Every row comes from one small tree of marks. The marks that hang from a mark follow it in brackets, in the order of their numbers. Every link used is in the known rows. Which tree was each row made from?
Known rows:
Q_553{Q_762 Q_906{Q_726 Q_897{Q_281}} Q_984}:  -8 -19   4 -27 -36  24 -10  -1  60  -4 -48 -41 -44  -8  15 -36  -2   2   8 -21   9  14  -8  31  -4 -25  -6 -23 -11  -7  73  15  46 -16 -26  25 -51
Q_573{Q_82{Q_118} Q_281{Q_897{Q_906}}}:  14  -1   8 -15   3  62  36  19   2 -16 -51 -42 -50 -26  44 -28 -15  -7 -18   6  31  26 -27  27   1 -26 -21  22  -3  35 -14  86 -29 -58  17 -48 -27
Q_762{Q_553{Q_906 Q_984{Q_609}}}:  -4  10  -2  -7 -21  51 -14  20  31 -17 -51 -25 -42  -2   8 -48  -1  -2 -40 -45  61 -18 -18  49  11 -37 -25  36 -22  46  -9  31  40 -11 -60   0  -6
Q_762{Q_553{Q_906{Q_726{Q_191}} Q_984{Q_609}}}:  -7   1   1 -27 -28  58 -32  38  28 -15   5 -31 -28 -12   5 -53 -14  10 -58 -49  50 -14  -6  63  28 -12 -31   2 -10  24  12  33  25   7 -75  23 -29
Q_726{Q_906}:  10 -14  11  -5  34  37  15 -24  11 -25 -51 -24 -40 -29  28 -56 -11 -10 -25  -9  36  10 -59  32 -23 -37  12  57 -35  54 -17  26  -9 -27   0 -21   5
Q_897{Q_281 Q_906{Q_553{Q_984{Q_609}}}}:  21  -9  23 -21   6   8  -1  -7  25 -28 -15 -31 -23 -23  23 -52  23  37  -2 -30  51  24 -30  49  75 -49  17  26  33  32 -30  37  21 -10 -39 -29  14
Q_553{Q_762 Q_906{Q_726 Q_897} Q_984{Q_609}}:  -3 -11 -13 -36 -35  29 -18  28  46 -27 -31 -49 -46  -8  16 -42   4   7   0 -45  27  -4 -21  42  14 -47 -24 -21 -10   9  69   3  55 -17 -48  19 -47
Q_762{Q_553}:   6  -5  14   5  15  40   2   1  20   9 -47 -32 -30  -4  19 -37 -23  -2 -27  14  31  -6 -42  30 -41 -34 -12  68 -51  55 -16  51 -13 -33 -17 -27   9
Q_906{Q_553{Q_984} Q_726{Q_191} Q_897}:   0 -32  18 -22   0  27 -21  19  32 -17  27 -35 -17 -14 -11 -59 -11  12  -8  -8  25   6 -30  54  -4 -22 -19   3  25   0  39  47 -26 -16 -38  -1 -31
Q_553{Q_762 Q_984{Q_609}}:  21  -2  -3 -24 -19  13 -14  -5  27 -16 -43 -45 -46 -18  27 -57  -1   8  -3 -24  24  -4 -45  29   1 -54 -21  35 -25  33   2  24  21 -38 -34 -12  10
Q_191{Q_726{Q_906{Q_553}}}:  14 -40   5 -16  55  40 -19 -10   1 -15 -16 -11 -13 -36  37 -60 -16 -10 -32   8  34  30 -59  30 -12 -47  16  56 -18  81 -28  30 -33 -23 -27 -27  11
Q_906{Q_553{Q_762 Q_984} Q_726{Q_191}}:   9 -21  12 -26  -9  26 -61  21  21   1  25 -47 -21 -23  -5 -65 -36  13 -10   1   6  13 -32  43  -3 -38 -21  23  19  18   8  43 -30 -43 -35   1 -33
Q_762{Q_553{Q_906{Q_897} Q_984{Q_609}}}:  -7   4 -11 -10 -23  49   6  26  52 -24 -42 -24 -42  10   0 -43  -1   8 -24 -51  57 -15 -16  60 -11 -41 -23  13 -25  24  31  26  56  -3 -63   5 -11
Q_762{Q_553{Q_984{Q_609}}}:  14   3  14  -6 -11  38  -7  15  32  -6 -39 -33 -33  -1  12 -51   2   6 -23 -30  49  -9 -28  52  -1 -42 -19  44 -23  50 -10  42  12 -18 -52 -12  18
Q_573{Q_82}:  -1 -14   3   5  26  42   5   1   9 -25 -47 -25 -29 -33  45 -45 -16 -29 -17   6  28   3 -60  15 -26 -45 -14  43 -37  54  -6  35 -26 -42  13 -33 -13
Q_118{Q_82}:   3 -10  18  10  24  16  14 -13   5 -21 -67 -33 -34 -24  17 -34  -8 -24 -41  10  22   4 -63  -2 -11 -55 -26  74 -58  54  -6  39 -33 -50  25 -43   4
Q_762{Q_553{Q_906}}:  -7   4  -3   6   7  60  -4   4  16  -2 -61 -21 -32   1   8 -37 -31  -8 -38  -1  43 -12 -23  32 -31 -35 -18  59 -50  44 -17  41  13 -27 -21 -18 -23
Q_553{Q_762 Q_906{Q_726 Q_897}}:  -4 -18 -15 -20  -5  39 -12  18  38  -7 -42 -47 -43  -6  19 -27 -23   1   1   4  12   0 -24  21 -28 -41 -17   1 -34  12  60   9  25 -31 -11   7 -58
Q_897{Q_281{Q_573} Q_906{Q_553 Q_726{Q_191}}}:  17 -22  29 -39  19  37 -10 -14   9 -24  30 -30  20 -29  40 -52  -9  21 -20  25  -7  25 -15  61  83 -35  19  31   7  11  -6  49 -27   0  -1 -31 -27
Q_281{Q_573{Q_82{Q_118}} Q_897}:  22   0  12  -9  -3  65  44 -15  -1 -48 -57 -34 -11 -23  59 -51  -9 -33 -39  34  -4  -2 -37  37  20 -30 -26  39 -45  28   1  52 -51 -57  15 -57  -7
Q_897{Q_281 Q_906}:   7 -10  17 -17  21  10  26 -38  15 -19 -49 -34 -30 -23  41 -33   1  12 -10  -2  29  21 -41  22  25 -32  21  47 -20  29 -16  47   7 -22  10 -32   0
Q_984{Q_609}:  21   2   3  -7   1  19  13 -20   5 -16 -41 -43 -23 -24  40 -43  11  15  -7 -15  46  -7 -51  19  11 -50 -19  46 -50  52 -14  29  -7 -24 -15 -35  13
Q_82{Q_118 Q_573{Q_281{Q_897{Q_906}}}}:  56   4   4 -32 -22  47  54   2  -2   0 -46 -38 -45   2  25 -16 -33  29 -31  41  25  39 -21  35 -10 -21 -22  30 -12   9 -34  98 -15 -48  44 -44 -31
Q_281{Q_573{Q_82} Q_897{Q_906}}:   5 -26   0 -22  35  62  25   7  10 -77 -65 -41 -15 -32  81 -37   1 -32  -6   0   8  14 -38  45  36 -34  -1  33 -16  38  -7  48 -24 -25  26 -43  -5
Q_897{Q_281{Q_573} Q_906{Q_726{Q_191}}}:  11 -21  22 -42  10  29   5 -32  10 -35  -6 -31   1 -32  59 -39   2   6 -21  13  -6  21 -20  51  75 -14  17  27 -13   4  13  40 -16  13  10 -22 -23
Q_906{Q_553 Q_726}:  14 -22  31  -5  24  32 -17   7   7   7 -11 -43 -12 -21  20 -38 -17  12  -5  24  37  13 -45  24  -3 -46 -10  34  -5  44  -1  42 -41 -32  -9 -38 -19
Q_906{Q_553 Q_897}:   6 -19  10   7  23  25  17  -8  24 -15 -21 -43 -16  -7   8 -43  -7  17  12  18  33   2 -47  28 -40 -59  -7  41 -24  33  10  43 -19 -40 -11 -38 -13
Q_906{Q_553{Q_762} Q_726{Q_191} Q_897}:  13 -23   0 -21  11  31 -28  18  34   0  28 -54 -18 -14   3 -50 -38  29   7  24  -5  10 -28  40 -37 -53 -12  14  -7   1  35  35 -29 -43 -27  -7 -38
Q_82{Q_118 Q_573{Q_281{Q_897}}}:  66  14   9 -18 -37  49  58 -11  -8  19 -50 -47 -40  -1  23 -26 -29  21 -31  54  20  25 -30  24 -37 -22 -45  36 -47   9 -18  95 -27 -48  36 -50 -24
Q_118{Q_82{Q_573{Q_281{Q_897{Q_906}}}}}:  45 -17   7 -22  15  44  37  12  17 -17 -72 -46 -31 -20  33  -6 -23  12 -20  15  19  43 -40   7 -14 -38 -25  40 -30  32 -25  80 -12 -32  65 -48  -9
Q_191{Q_726{Q_906{Q_553 Q_897{Q_281}}}}:  16 -35  12 -19  40  31  13 -38  32  -3 -16 -13 -12 -31  49 -55   6   9  -4  10  29  34 -44  41  -8 -39  28  24 -29  50   9  19   4  -9 -35 -13  14
Q_281{Q_573{Q_82}}:   6 -15   4  -4  17  59  12 -11   7 -47 -53 -18  -8 -31  60 -53  -3 -40 -27  16   5  -6 -56  28   1 -50 -15  52 -49  47   7  31 -33 -40  26 -48 -10

Write each row's tree:
 28  -1  14 -23 -20   1   3  -8  51  -8 -18 -46 -30 -14   8 -55  21  46  32 -14  21   9 -25  41   8 -66   4   0 -11  14  21  17  33 -36 -56 -10   6 | Q_906{Q_553{Q_762 Q_984{Q_609}} Q_897{Q_281}}
 17 -11  11 -23  11  52  30 -15  11 -13 -67 -64 -37 -20  48 -18  -3  16  10 -10  35  24 -34  29 -10 -20  -8  27 -19  30 -10  80  -7 -25  18 -33 -19 | Q_573{Q_281{Q_897{Q_906}}}
 12 -29  23  -8  22  32  -1  10  29   6  -5 -43 -12  -8  11 -32  -7  15  14  24  29  10 -45  30 -21 -47  -7  17  -1  30  37  35 -32 -31 -11 -29 -26 | Q_906{Q_553 Q_726 Q_897}
-13  -8   7  -8 -29  25  31 -30  47 -30 -63 -25 -39  -4  14 -36  15  -4  -6 -32  37   6 -17  31  -3 -16  -6   9 -22   3  42  28  50 -10 -18   4 -20 | Q_553{Q_906{Q_897{Q_281}} Q_984}
 28  10  12  -3 -18  62  47  -3  -2   1 -49 -48 -41 -26  45 -38 -12  -6 -23  24  34  12 -37  22 -21 -23 -39  25 -36  41   0  81 -38 -61  10 -46 -19 | Q_573{Q_82{Q_118} Q_281{Q_897}}
 13 -15  17 -19   8  20  -1 -17  65  -8 -29 -31 -49 -22   4 -69  -7  20  26  -6   8  25 -30  51 -21 -55  31  20   8  18  17  17  26 -39 -36  -4  -6 | Q_726{Q_906{Q_553{Q_762 Q_984} Q_897{Q_281}}}
 -2 -18  15  -8  21  38 -22  -7  16 -30  10 -21 -27 -34  -7 -86 -24   5 -43 -15  32  13 -46  58   1 -34   4  48  13  29 -32  45 -20 -20 -32  -8  -4 | Q_726{Q_191 Q_906{Q_553{Q_984}}}
 -6 -30  17 -27  23  25 -42  39  15 -29  30 -33 -20 -18  -2 -51 -22  12 -30 -21  26  28 -30  58  45 -27  -2  23  51  12 -10  55 -30 -16 -25  -1 -33 | Q_897{Q_906{Q_553{Q_984} Q_726{Q_191}}}
  5 -35  19 -35  19  37 -25  25  19 -38   8 -50 -13 -17  21 -49 -16  18 -11 -24  26  26 -22  64  48 -17  -9   0  59  14 -15  73 -35 -12 -36  -4 -25 | Q_281{Q_897{Q_906{Q_553{Q_984} Q_726{Q_191}}}}
 15  -8   9 -14   6  33 -21  -6  17 -47  18 -22 -24 -36   1 -87  -9  22 -36 -40  47  10 -43  71  32 -43   1  33  16  40 -36  29  -3  -9 -59 -10  10 | Q_726{Q_191 Q_906{Q_553{Q_984{Q_609}}}}
 13 -12   2 -19  11  60  42   9   1 -60 -56 -27 -18 -24  61 -47 -12 -31 -43  18  -2  17 -32  48  53 -36 -14  40 -11  25 -10  61 -37 -52  20 -50 -18 | Q_281{Q_573{Q_82{Q_118}} Q_897{Q_906}}
 13 -12  13  -4  26  25  22 -35  34 -13  12 -27 -16 -29   8 -67  -8  35 -12  10  20  18 -31  57  -7 -32  26  21 -13  20  -6  31  -6 -13 -31 -16   2 | Q_726{Q_191 Q_906{Q_553 Q_897{Q_281}}}
 -3 -22   7 -21  -7  66  28  -4  44 -38 -40 -22  -1 -26  64 -33  15 -31 -13   8   3   7 -19  40  28 -27   1 -18 -34   5  77   5  17   1   8 -18 -52 | Q_553{Q_906{Q_726 Q_897{Q_281{Q_573{Q_82}}}}}
 17 -14   9 -10  15  64  30 -12  11 -57 -73 -40  -2 -33  75 -45  -2 -33  -1  13   5   1 -44  45   4 -34 -20  31 -44  41  10  45 -33 -31  19 -47  -4 | Q_281{Q_573{Q_82} Q_897}
-24 -19  -6 -25 -22  57 -22  41  49 -15  -3 -24 -32   6  -5 -46 -27  -2 -35 -27  29 -10  -2  66 -20  -7 -29  -4  -5  -9  52  39  21   3 -53  30 -54 | Q_762{Q_553{Q_906{Q_726{Q_191} Q_897} Q_984}}
 44  -1   8  -7  -5  29  23  -2  10  10 -60 -28 -30 -19  10 -17 -25   7 -39  38  14  27 -54 -12 -51 -46 -39  62 -58  33 -12  58 -15 -48  63 -51 -13 | Q_118{Q_82{Q_573{Q_281}}}
-12 -20 -12 -18  -4  43   2   5  24 -29  -5 -38 -23 -12  19 -35 -21   1 -28 -12  23  -4 -26  39 -11 -15 -24  -4 -26  -2  47  28   4  -4 -23  11 -66 | Q_553{Q_906{Q_726{Q_191} Q_897}}
  4 -22  33 -36   9  17 -28   8  18 -13  29 -31 -18 -26   8 -54 -10  26 -13 -11  23  30 -19  52  61 -19  16  12  51   6  -7  52 -18  -5 -27  -5 -24 | Q_897{Q_281 Q_906{Q_553{Q_984} Q_726{Q_191}}}
  6 -12   1 -20  11  33   0   5  35 -48  20 -24 -26 -26  -3 -86   0  30 -23 -44  45   9 -36  78  11 -42  -2   8  18  17  -1  24  14  -7 -61   4   7 | Q_726{Q_191 Q_906{Q_553{Q_984{Q_609}} Q_897}}
 19 -34  -7 -36  17  30 -49   7  21 -16  -8 -21 -31 -35  32 -76  -4   5 -14 -30  33  27 -49  45  14 -62   7  36   0  71 -15   9  10 -31 -67   2  21 | Q_191{Q_726{Q_906{Q_553{Q_762 Q_984{Q_609}}}}}
 -2 -29  -2 -29  -8  21 -46  30  51  -9  24 -44 -27 -15 -11 -61 -28  20  15  -1  -2   9 -28  49 -24 -38 -19   0  17  -2  46  40 -14 -36 -40   7 -43 | Q_906{Q_553{Q_762 Q_984} Q_726{Q_191} Q_897}
 51  -9  18 -11  -5  44  40  -5   9   7 -75 -54 -27 -19  29  -7 -17  11 -25  29  12  27 -46   5 -41 -30 -46  38 -58  34 -12  71 -30 -44  55 -50  -8 | Q_118{Q_82{Q_573{Q_281{Q_897}}}}
 18 -29  10 -11  15  30 -23  21  35  14 -10 -55 -24  -8  11 -36 -22  22  28  25   6  14 -38  29 -35 -62  -7  16  -8  18  38  26 -21 -49 -14 -17 -33 | Q_906{Q_553{Q_762} Q_726 Q_897}
-20 -23 -11 -26 -23  44 -10  17  35 -44  -6 -32 -33  -9   1 -44 -12 -13 -35 -36  27  -1 -23  48  -1  -3 -32 -11   0 -15  60  34  14   2 -27  25 -57 | Q_553{Q_906{Q_726{Q_191} Q_897} Q_984}
 -7 -11   1 -24 -25  53 -10  48  50 -13 -33 -33 -36  10  13 -33   5   7 -18 -40  55  -5  -4  61   5 -25 -23 -14  -5  14  55  15  46   3 -69  17 -33 | Q_762{Q_553{Q_906{Q_726 Q_897} Q_984{Q_609}}}
 -4 -11   9  -4  10  65 -16  25  17  11 -38 -36 -30  -2  20 -24 -29  -7 -37  -4  40  -3 -19  36 -24 -30 -15  32 -34  42  10  35   2 -12 -24  -5 -43 | Q_762{Q_553{Q_906{Q_726}}}
 45 -27  16 -33  10  44  23  30  13  -5 -60 -50 -27 -23  36   4 -17   5 -17  18  15  54 -32  16  -3 -31 -25  15 -11  26   4  77 -27 -27  59 -35 -29 | Q_118{Q_82{Q_573{Q_281{Q_897{Q_906{Q_726}}}}}}
 19  12  13   3 -15  55  23   7   3   9 -27 -28 -41 -25  21 -47 -17 -13 -32  23  30  11 -41  10 -29 -34 -27  49 -35  29   2  69 -35 -73  21 -50 -33 | Q_573{Q_82{Q_118} Q_281}
  6 -22  14 -12  19  58  48 -33  47 -46 -50  -7 -17 -39  68 -56  13 -26  -5  11   1  17 -41  53   8 -38  30  22 -48  29  38   4  13  -8  13 -28  -6 | Q_726{Q_906{Q_897{Q_281{Q_573{Q_82}}}}}
  0 -23   2 -27  25  29 -12  11   7 -30   9 -36 -24 -25  23 -40 -27   3 -32  -4  18  14 -35  37  29 -22  -7  30   5  16  -3  50 -28  -9  -1  -9 -30 | Q_897{Q_906{Q_726{Q_191}}}
 13 -16  22 -14  19  32 -24   1  -2   0  29 -41  -5 -23  11 -51 -29  16 -21  12  23   7 -39  31   8 -32 -18  33  -2  25  -9  51 -53 -25 -22 -25 -26 | Q_906{Q_553 Q_726{Q_191}}
 -3  -6  12 -20 -23  56 -27  38  26  -8 -29 -30 -29  -4  15 -37  -3   2 -39 -40  61  -9 -10  51  18 -30 -26   9  -6  40  20  22  34   2 -57  10 -24 | Q_762{Q_553{Q_906{Q_726} Q_984{Q_609}}}
  7 -20   0 -13   4  18 -19  11  47 -10 -27 -42 -39  -3  -5 -59 -20  11  21   4  11  10 -45  32 -43 -61 -11  32   3  25  24  36   2 -54 -28 -14 -15 | Q_906{Q_553{Q_762 Q_984} Q_897}
 15   2  15 -10 -19  39  63 -26  30 -27 -37 -14 -17 -20  46 -49   8 -19 -26  38 -10   7 -28  34  23 -42  -2  28 -50   0  39  32 -11 -49  14 -47 -17 | Q_906{Q_897{Q_281{Q_573{Q_82{Q_118}}}}}
  1 -23 -11 -19  15  37 -25   5  50 -31  10 -28 -47 -24 -16 -78 -36  14  -4 -15   4  15 -35  67 -40 -48   5  26  15   8  10  30   9 -40 -44   8 -21 | Q_726{Q_191 Q_906{Q_553{Q_762 Q_984} Q_897}}
